What can hang from each mark
P: G T
G: A H K P
T: P
A: G
H: G M
K: G
M: H J

Every row comes from one small tree of marks. The marks that hang from a mark follow it in brackets, in alphabetical order. Every link used is in the known rows. Which tree was each row made from?
Known rows
H(G M): [-0.69,0.00,-0.15,0.33,0.28,-5.45,0.33,0.85,0.94,1.19,1.26,-1.53,-0.50,0.22,-1.30,0.80,-1.13,-1.07,4.63,-0.63,2.37,2.12]
K(G(A H(M))): [-0.52,1.74,0.81,-0.36,3.91,0.34,-1.56,2.29,-0.09,-0.22,1.40,0.16,-1.04,-2.87,0.40,-0.53,-1.53,2.77,-2.26,2.15,1.99,0.73]
M(H(G)): [-1.91,0.21,-0.81,6.05,-0.41,-4.39,0.67,-0.55,-0.10,1.88,4.35,-1.97,-1.54,3.25,0.79,-0.20,-1.61,-1.87,2.45,-3.17,0.86,2.00]
K(G): [2.34,1.28,-0.67,1.50,0.76,-2.72,-2.05,-0.62,0.09,2.35,2.71,-0.81,-1.20,2.35,1.24,4.28,1.23,4.63,1.19,-2.99,3.77,-0.11]
M(H(G(A K P)) J): [-3.30,1.01,1.28,3.03,-1.44,2.21,3.88,-1.23,0.58,-1.37,1.88,0.44,0.80,1.14,-0.98,-3.43,0.04,-2.64,-0.28,-0.60,-4.36,0.32]
H(G(K) M): [1.22,-0.32,0.68,-1.08,-1.38,-3.57,1.84,-0.45,2.60,1.99,-1.59,-2.21,0.72,2.29,-2.66,1.25,-1.52,-0.96,4.36,-1.14,1.05,0.44]
A(G(H P(T))): [0.53,-2.30,-2.77,-1.81,1.35,3.40,-2.76,-0.37,-1.30,0.72,-0.28,2.85,-0.17,-0.21,2.97,0.50,1.18,-0.48,-1.06,-1.84,1.01,-2.81]
P(G): [0.93,0.56,0.16,0.83,-2.72,-4.85,-3.21,-1.39,-2.48,0.72,2.05,-1.90,0.01,0.55,0.58,3.74,0.92,2.13,-0.84,-0.94,2.84,0.83]
P(G(A H K) T): [1.37,-1.77,2.44,-1.99,-1.97,1.90,-1.21,-0.60,-0.07,-0.10,-3.52,-0.69,1.05,0.14,-0.48,-0.92,-0.97,-0.65,-4.64,2.69,0.16,-0.92]
M(H(G(A)) J): [-4.18,1.34,0.77,4.88,-0.18,-4.52,1.76,-0.34,0.54,0.50,7.02,-1.54,-0.53,2.31,0.30,-3.76,-1.28,-2.13,0.40,0.00,-2.34,3.10]
P(G T): [1.38,-1.35,0.07,-0.53,-1.17,-4.62,-1.35,0.12,-1.23,1.32,-0.68,-0.21,-0.53,1.06,-0.03,2.35,1.31,1.43,1.33,-0.44,3.90,0.72]
P(G(H) T): [0.75,-1.81,0.44,1.52,-0.38,-1.73,-2.49,0.70,-1.84,0.55,-0.46,-0.38,-0.69,0.14,1.10,-0.33,-1.30,0.72,-0.83,0.88,1.78,0.19]
K(G(A)): [1.36,1.63,0.01,-1.01,0.80,-1.64,-2.71,-0.71,0.17,0.93,3.23,-0.90,-0.72,-0.02,0.81,3.80,1.90,3.24,-2.68,-0.49,4.03,0.48]
K(G(A P)): [0.59,1.18,-0.16,-0.75,1.62,2.62,-2.01,-0.47,-0.86,-1.53,1.16,1.39,-0.11,-2.99,1.21,4.12,3.44,3.47,-2.69,-0.61,3.15,-0.58]
K(G(H(M))): [0.52,1.55,-0.26,1.43,3.86,-0.93,-1.15,2.23,-0.24,0.79,0.92,0.12,-1.61,-0.78,0.49,-0.13,-2.17,3.39,1.65,-0.17,1.82,0.42]
M(H J): [-0.54,1.78,-2.56,4.53,0.72,-5.62,1.75,0.59,-0.96,1.93,5.45,-1.32,-2.49,4.39,2.09,-2.07,-0.12,0.71,2.90,-3.43,-1.22,2.84]
T(P(G(A H))): [-1.86,-1.57,0.99,3.18,-2.74,0.73,-2.58,-0.14,-4.56,-3.12,-0.32,0.21,0.57,-1.36,1.24,1.12,-0.45,0.87,-6.41,5.03,0.90,0.54]
G(A H(M(J)) K P): [-0.27,0.89,0.26,-2.29,1.08,3.68,2.18,1.37,0.14,-2.36,-2.52,0.42,0.09,-2.87,-0.42,-3.76,-0.41,-0.71,-1.88,2.41,-4.57,-0.34]
H(G(A K P) M(J)): [-1.87,0.44,2.01,-2.48,-0.32,0.94,3.49,0.00,1.69,-1.61,-1.30,0.54,2.05,-1.82,-3.07,-2.42,0.63,-2.20,2.15,1.94,-3.25,0.29]
M(H(G) J): [-3.55,1.32,-0.61,6.71,-0.16,-5.35,2.08,-0.09,0.04,1.68,6.78,-1.64,-1.43,4.06,0.39,-3.33,-1.73,-1.50,4.22,-2.17,-2.23,2.78]

Which tree is each row?
[0.34,-2.35,1.18,-4.62,1.12,1.91,3.39,1.34,3.23,-0.95,-6.64,1.92,1.21,-2.18,-3.60,-0.44,0.82,-2.99,2.32,1.32,0.82,0.21]
H(G(A K P(T)) M)
[2.80,-0.33,-1.09,-1.61,-2.94,1.31,-3.71,-3.28,0.33,3.00,1.15,-1.70,1.30,4.25,2.26,1.81,-1.44,-0.02,-2.25,-2.38,-0.73,-3.22]
A(G(H K))
[-0.71,0.49,0.98,-0.52,-0.54,-0.21,4.29,0.18,1.80,-0.53,-1.82,0.62,1.28,0.19,-2.83,-1.62,0.19,-1.57,5.76,-0.36,-3.33,-0.21]
H(G(K P) M(J))
[-2.34,2.25,0.84,-0.05,5.33,3.72,0.66,2.81,-0.67,-2.53,1.40,2.70,-0.68,-4.82,0.35,-3.48,-0.03,2.83,-0.92,2.85,-2.46,-0.02]
K(G(A H(M(J)) P))
[-1.14,-1.52,-1.98,-2.81,4.17,1.80,0.71,2.56,-0.98,-0.01,0.18,4.42,-0.12,-1.35,0.65,-3.88,0.53,-0.68,3.35,0.01,-2.19,-0.78]
A(G(H(M(J)) P(T)))
[0.90,-0.13,-1.60,-3.51,0.46,5.04,-0.96,-0.43,-0.96,0.12,-2.37,1.71,1.78,-1.10,0.46,0.57,-0.53,-0.18,-0.28,-1.38,-1.13,-2.93]
A(G(H(M) K P))
[1.96,-1.70,-1.96,-3.18,1.63,0.68,-0.42,0.92,0.17,-0.93,-3.11,1.52,-1.32,-1.96,0.93,1.86,3.74,-0.17,-1.82,-0.19,2.51,0.56]
G(A P(T))
[2.05,-1.64,1.65,-1.86,0.14,-0.17,1.16,2.29,-0.29,0.77,-5.64,-0.02,0.19,-0.11,-2.12,-1.59,-2.42,-0.09,2.15,1.69,0.85,-0.11]
P(G(H(M) K) T)
[-1.94,-0.58,0.29,-0.14,-1.32,0.44,-1.44,-1.41,0.06,-1.80,1.50,0.22,0.76,-2.72,0.40,1.97,1.67,-1.26,-2.06,0.43,0.68,0.00]
H(G(A P))
[2.00,-1.65,0.36,1.88,-5.12,-1.01,-0.01,-1.73,-2.82,0.06,-3.63,-0.84,1.46,3.27,-0.95,4.31,1.11,1.92,-0.44,0.75,1.72,-0.69]
T(P(G(K)))
[0.61,0.83,-0.89,-0.11,0.80,2.77,2.65,1.35,0.25,-1.12,-2.82,0.32,-0.17,-1.21,-0.01,-3.37,-1.02,0.04,2.12,0.32,-4.61,-0.55]
G(H(M(J)) K P)
[-3.95,0.42,-0.07,3.87,0.98,0.87,0.66,-0.42,-0.88,-1.77,2.74,0.70,-0.41,-1.33,0.66,-0.49,0.81,-2.35,-1.61,-0.71,0.05,1.59]
M(H(G(A P)))
[2.91,-0.35,-1.32,1.05,-1.64,4.61,-1.40,-1.04,0.04,-0.42,-3.39,-0.68,-0.65,0.17,1.85,0.99,-0.17,0.33,-1.80,-1.65,-1.85,-2.62]
G(H K P)
[2.58,0.19,-0.98,-3.28,-2.54,2.85,-0.68,-1.81,0.38,-0.69,-3.21,-0.38,0.61,-0.88,0.49,3.49,2.84,0.22,-3.99,-0.91,0.62,-1.34]
G(A K P)
[-0.03,-0.77,1.37,-1.15,-3.18,2.84,-0.06,-2.68,1.38,-0.82,-2.06,-0.39,1.64,-0.60,-1.02,2.26,1.29,-1.62,-1.97,0.16,-0.40,-1.38]
H(G(A K P))
[2.52,0.06,-0.07,-1.23,-2.54,1.24,-2.54,-1.60,0.88,0.66,-1.06,-2.97,0.02,0.81,1.78,0.26,-1.26,-0.44,-5.41,0.67,-0.70,-1.04]
G(A H K)
[0.26,0.58,1.31,-0.36,-1.66,-4.67,3.54,-0.36,3.04,1.99,0.74,-1.97,0.72,3.14,-3.02,-2.10,-1.79,-1.50,6.05,-0.25,-2.55,0.99]
H(G(K) M(J))
[-1.35,0.33,0.82,-1.74,0.40,-4.74,-0.02,0.18,1.19,0.00,1.62,-1.31,0.02,-1.58,-1.88,0.54,-0.79,-1.92,0.86,1.55,2.21,2.66]
H(G(A) M)
[-0.12,0.59,-0.99,-2.67,0.62,3.76,1.10,-0.30,-0.34,0.10,0.27,1.98,1.72,0.33,0.30,-2.63,-0.31,-0.26,1.38,-0.68,-4.53,-2.53]
A(G(H(M(J)) K P))
[0.10,-0.60,0.15,-0.20,3.65,5.49,-1.05,1.59,-0.10,-1.41,-1.99,3.20,-1.05,-3.26,1.53,-0.18,1.20,1.98,-3.00,1.24,1.57,-1.32]
K(G(A H P(T)))
